Every row comes from one small tree of marks. The marks that hang from a mark follow it in brackets, in alphabetical order. Every link used is in the known rows. Which tree was each row made from?
Known rows
Y(Q V(B(U))): [-0.489  1.138  3.319  0.810 -1.145  0.211  3.345 -3.023  1.861  2.247
  2.656  1.113  3.003 -2.877  4.164 -0.091 -1.586  0.367  1.962 -3.962]
Q(Y(V(B S(Z)))): [ 0.231  1.920  3.091  1.320 -1.168 -2.978  1.627 -3.251 -0.568  0.067
  1.993 -0.441  5.196 -2.008  3.924 -2.361 -0.803  0.668  2.588 -1.397]
V(B(U) S(Z)): [ 1.012  0.276  1.911  2.549  2.246 -1.014  3.102 -3.120  0.722 -0.930
  1.767  0.231  4.739 -3.802  3.414 -1.426 -1.695  1.815  4.408  1.506]
Z(Y(Q V(B(U) S))): [-1.684  0.414  3.254  1.871 -1.321  0.843  1.940 -3.252  1.955  2.508
  2.033 -0.069  2.491 -1.043  3.087 -1.635 -2.026  0.575  1.705 -3.728]
Z(Y(Q V(S))): [-2.535  0.264  3.895  2.145 -2.075  0.862  0.498 -3.090  1.695  2.425
  1.291 -0.585  1.926 -0.591  3.437 -1.600 -2.083 -0.296  1.361 -4.417]
V(S Y(Q)): [-0.682  0.325  2.191  1.758  2.157  1.129  1.366 -3.248 -0.107 -0.835
  0.610 -0.890  2.830 -2.042  2.109 -1.698 -0.985  0.691  3.688 -0.837]
Y(Q V(B)): [-0.775  1.770  3.746  1.098 -2.005 -0.128  2.863 -3.123  1.708  2.237
  2.028  0.824  3.152 -2.889  4.398 -0.590 -1.540  0.177  1.010 -5.250]
V(B S(Z(Y(Q)))): [-1.044  0.710  2.898  2.948  0.775 -0.174  2.753 -3.794  1.569 -0.177
  0.885 -0.163  4.483 -2.690  3.497 -2.543 -1.574  1.692  2.434 -0.754]
U(B): [ 0.087  1.537  3.725  3.834 -0.059 -1.481  0.779 -3.184  0.322  1.523
  2.685  0.471  4.204 -3.437  4.770  0.236 -0.652  0.458  1.921 -0.048]
V(B(U) S Y(Q)): [ 1.018  0.638  0.916  1.333  3.727  1.247  4.355 -3.614  0.566 -0.645
  2.316  0.045  3.990 -2.946  1.508 -1.645 -0.881  2.413  4.535  0.642]
D(Y(Q V(B S(Z)))): [-3.459  1.590  3.624  1.358 -1.155 -2.607  3.194 -4.010  0.688 -0.139
  0.964  0.270  4.806 -1.691  4.174 -2.053 -1.043  2.009  1.567 -3.632]
P(Q(Y(V))): [-1.494  1.517  3.362  2.472 -1.344 -1.850  0.812 -3.143 -0.347  0.700
  2.201  0.852  3.862 -1.602  4.318 -0.396 -2.115  0.293  2.243 -1.977]
Y(V(B(U) S)): [ 2.216  1.775  2.367  1.388 -0.640 -1.861  1.446 -2.089 -0.330  0.885
  2.178  0.080  3.448 -3.355  3.730 -1.417 -2.258  0.657  2.898 -2.625]
P(Q(Y(V(B S(Z))))): [-1.458  1.586  3.332  2.315 -0.671 -1.538  1.443 -3.398 -0.176 -0.129
  1.818  0.962  4.446 -1.509  4.365 -1.458 -2.046  1.391  2.457 -0.965]
Y(V): [ 0.627  1.516  3.550  2.052 -2.352 -2.263 -0.096 -1.802  0.184  1.995
  1.995 -0.258  3.064 -3.243  4.473 -0.318 -2.066 -1.395  1.603 -4.336]
Z(Y(V(B(U) S))): [-0.041  0.883  2.803  2.569 -1.399 -0.869  1.026 -2.568  1.138  2.428
  2.467 -0.544  3.137 -1.718  3.135 -1.709 -2.281  0.078  1.888 -3.128]
S(V(B Y) Z): [-0.548  0.751  2.740  2.895  1.753 -0.159  3.083 -2.784  1.726 -1.606
 -0.043 -0.340  5.518 -3.288  3.939 -2.273 -0.875  1.528  1.281  1.457]
D(Y(Q V(B S))): [-3.049  1.966  3.389  1.377 -1.355 -2.888  3.012 -3.927  0.221  0.182
  1.235  0.148  4.549 -1.777  3.911 -1.774 -1.118  1.769  1.485 -4.397]
P(Q(Y)): [-1.989  1.153  3.159  3.218 -0.556 -1.901  1.170 -3.540 -0.098  0.355
  2.257  0.725  4.025 -1.876  4.076  0.071 -1.866  0.186  2.679 -1.053]

Which tree is each row?
[-0.736  0.598  3.406  0.435 -0.212  1.120  2.984 -3.142  1.468  0.397
  1.385  0.887  3.024 -2.259  4.132 -1.554 -1.790  1.609  2.733 -2.142]	Y(Q V(B(U) S(Z)))
[ 0.420  1.512  2.726  1.069 -0.684 -2.767  1.947 -3.157 -0.497  0.150
  2.300 -0.270  5.113 -1.990  3.768 -2.007 -0.870  0.827  3.239 -0.551]	Q(Y(V(B(U) S(Z))))
[-2.456 -0.390  3.435  2.508  1.575  1.349  2.180 -2.862  2.049 -1.727
 -0.701 -0.383  4.114 -2.181  4.132 -1.619 -0.854  0.923  1.494  1.316]	S(V(Y(Q)) Z)
[ 0.429  0.610  1.362  1.796  2.747  0.650  5.191 -3.540  1.992  1.073
  3.664  0.536  4.427 -3.575  1.986 -0.245 -0.431  1.085  3.491 -0.306]	V(B(U) Y(Q))
[-2.665  0.200  4.067  2.358 -2.538  0.570  0.811 -3.060  2.328  3.274
  1.880 -0.354  2.162 -0.900  3.654 -0.824 -1.863 -0.916  0.770 -4.911]	Z(Y(Q V))
[-2.241 -0.524  3.484  2.944  0.375  0.282  0.492 -3.287  1.082 -0.379
  0.196 -0.746  3.115 -1.739  3.652 -1.719 -1.808  0.418  3.041 -0.461]	V(S(Z(Y(Q))))
[-2.038  0.048  3.995  3.091 -1.329 -0.807  1.259 -2.783  2.676  1.648
  1.801 -0.240  4.284 -2.278  4.346 -1.537 -1.593 -0.367  1.378 -1.638]	S(Z(Y(V(B))))
[-0.113  1.520  1.952  2.220  1.684  0.218  4.448 -3.758  1.822  1.098
  2.807  0.149  4.688 -3.691  2.400 -0.974 -0.334  0.706  2.152 -2.096]	V(B Y(Q))
[ 1.508  0.338  1.042  1.907  4.021  0.092  3.705 -3.055  0.618 -1.388
  2.044 -0.220  5.132 -3.337  1.928 -2.455 -0.928  2.366  4.802  2.819]	V(B(U) S(Z) Y)
[-1.781  0.410  4.282  0.698 -1.257  0.937  0.912 -2.905  0.959  0.314
  0.177  0.204  2.254 -1.550  4.573 -1.524 -1.848  0.381  2.092 -3.185]	Y(Q V(S(Z)))
[-1.121  1.275  3.842  0.749 -1.038  0.823  2.423 -3.279  1.328  0.476
  0.851  0.631  3.231 -2.261  4.430 -2.093 -1.709  1.340  1.734 -3.468]	Y(Q V(B S(Z)))
[-0.959  0.763  3.315  3.417  0.542 -0.909  2.642 -2.821  1.862 -1.250
 -0.186  0.001  5.188 -3.694  4.962 -1.608 -1.424  1.118  1.071  0.532]	S(V(B) Z)
[-2.760 -0.620  3.374  2.983  0.799  1.354  3.686 -3.382  3.520 -0.239
  0.372  0.246  4.340 -1.861  4.155 -1.653 -1.484  1.748  1.256  1.019]	S(V(B(U)) Z(Y(Q)))
[ 1.012  1.820  2.458  1.136 -0.879 -3.190  1.810 -3.099 -0.875  0.467
  2.633 -0.337  4.810 -2.129  3.501 -1.679 -0.930  0.630  3.183 -1.318]	Q(Y(V(B(U) S)))
[-0.208  0.018  2.313  2.335  2.569  0.054  0.663 -2.703 -0.086 -1.668
  0.512 -1.178  3.998 -2.441  2.538 -2.342 -1.040  0.703  3.933  1.274]	V(S(Z) Y)
[-2.170  0.862  3.824  2.335 -2.319  0.313  2.000 -3.344  2.532  3.364
  2.343 -0.056  2.889 -1.446  3.570 -1.234 -1.735 -0.248  0.527 -5.096]	Z(Y(Q V(B)))
[-0.576  0.103  2.882  3.087  1.304 -0.621  3.128 -2.703  2.013 -1.297
  0.399  0.279  4.976 -3.661  4.658 -1.076 -1.480  1.364  2.037  1.871]	S(V(B(U)) Z)
[-0.934  1.931  3.056  2.318 -0.881 -1.732  1.362 -3.340 -0.611  0.213
  1.993  0.900  4.192 -1.706  4.099 -1.217 -2.158  1.178  2.413 -1.860]	P(Q(Y(V(B S))))
[ 2.080  1.029  1.321  2.597  1.858 -1.634  2.866 -3.017 -0.071 -0.163
  2.281  0.065  4.138 -4.147  2.870 -0.837 -1.842  1.348  4.274 -0.085]	V(B(U) S)
[-0.304  1.791  3.491  0.799 -1.287  0.372  2.300 -3.213  0.642  1.019
  1.055  0.511  2.843 -2.422  4.048 -1.673 -1.810  1.071  1.702 -4.580]	Y(Q V(B S))
[-0.755  0.712  2.664  2.551  0.939  0.431  1.805 -2.676  0.697 -0.644
 -0.109 -0.690  3.335 -2.557  3.377 -0.917 -1.089  0.282  1.421 -1.092]	S(V(Y(Q)))
[-0.009  1.125  3.027  0.490 -0.557  0.578  2.794 -3.085  0.840  0.938
  1.593  0.795  2.659 -2.416  3.808 -1.077 -1.927  1.344  2.626 -3.206]	Y(Q V(B(U) S))
[-1.773 -0.402  3.650  2.829 -0.702 -0.593  1.643 -2.702  2.787  1.685
  2.215 -0.064  4.169 -2.241  4.137 -1.235 -1.632 -0.239  2.099 -0.731]	S(Z(Y(V(B(U)))))
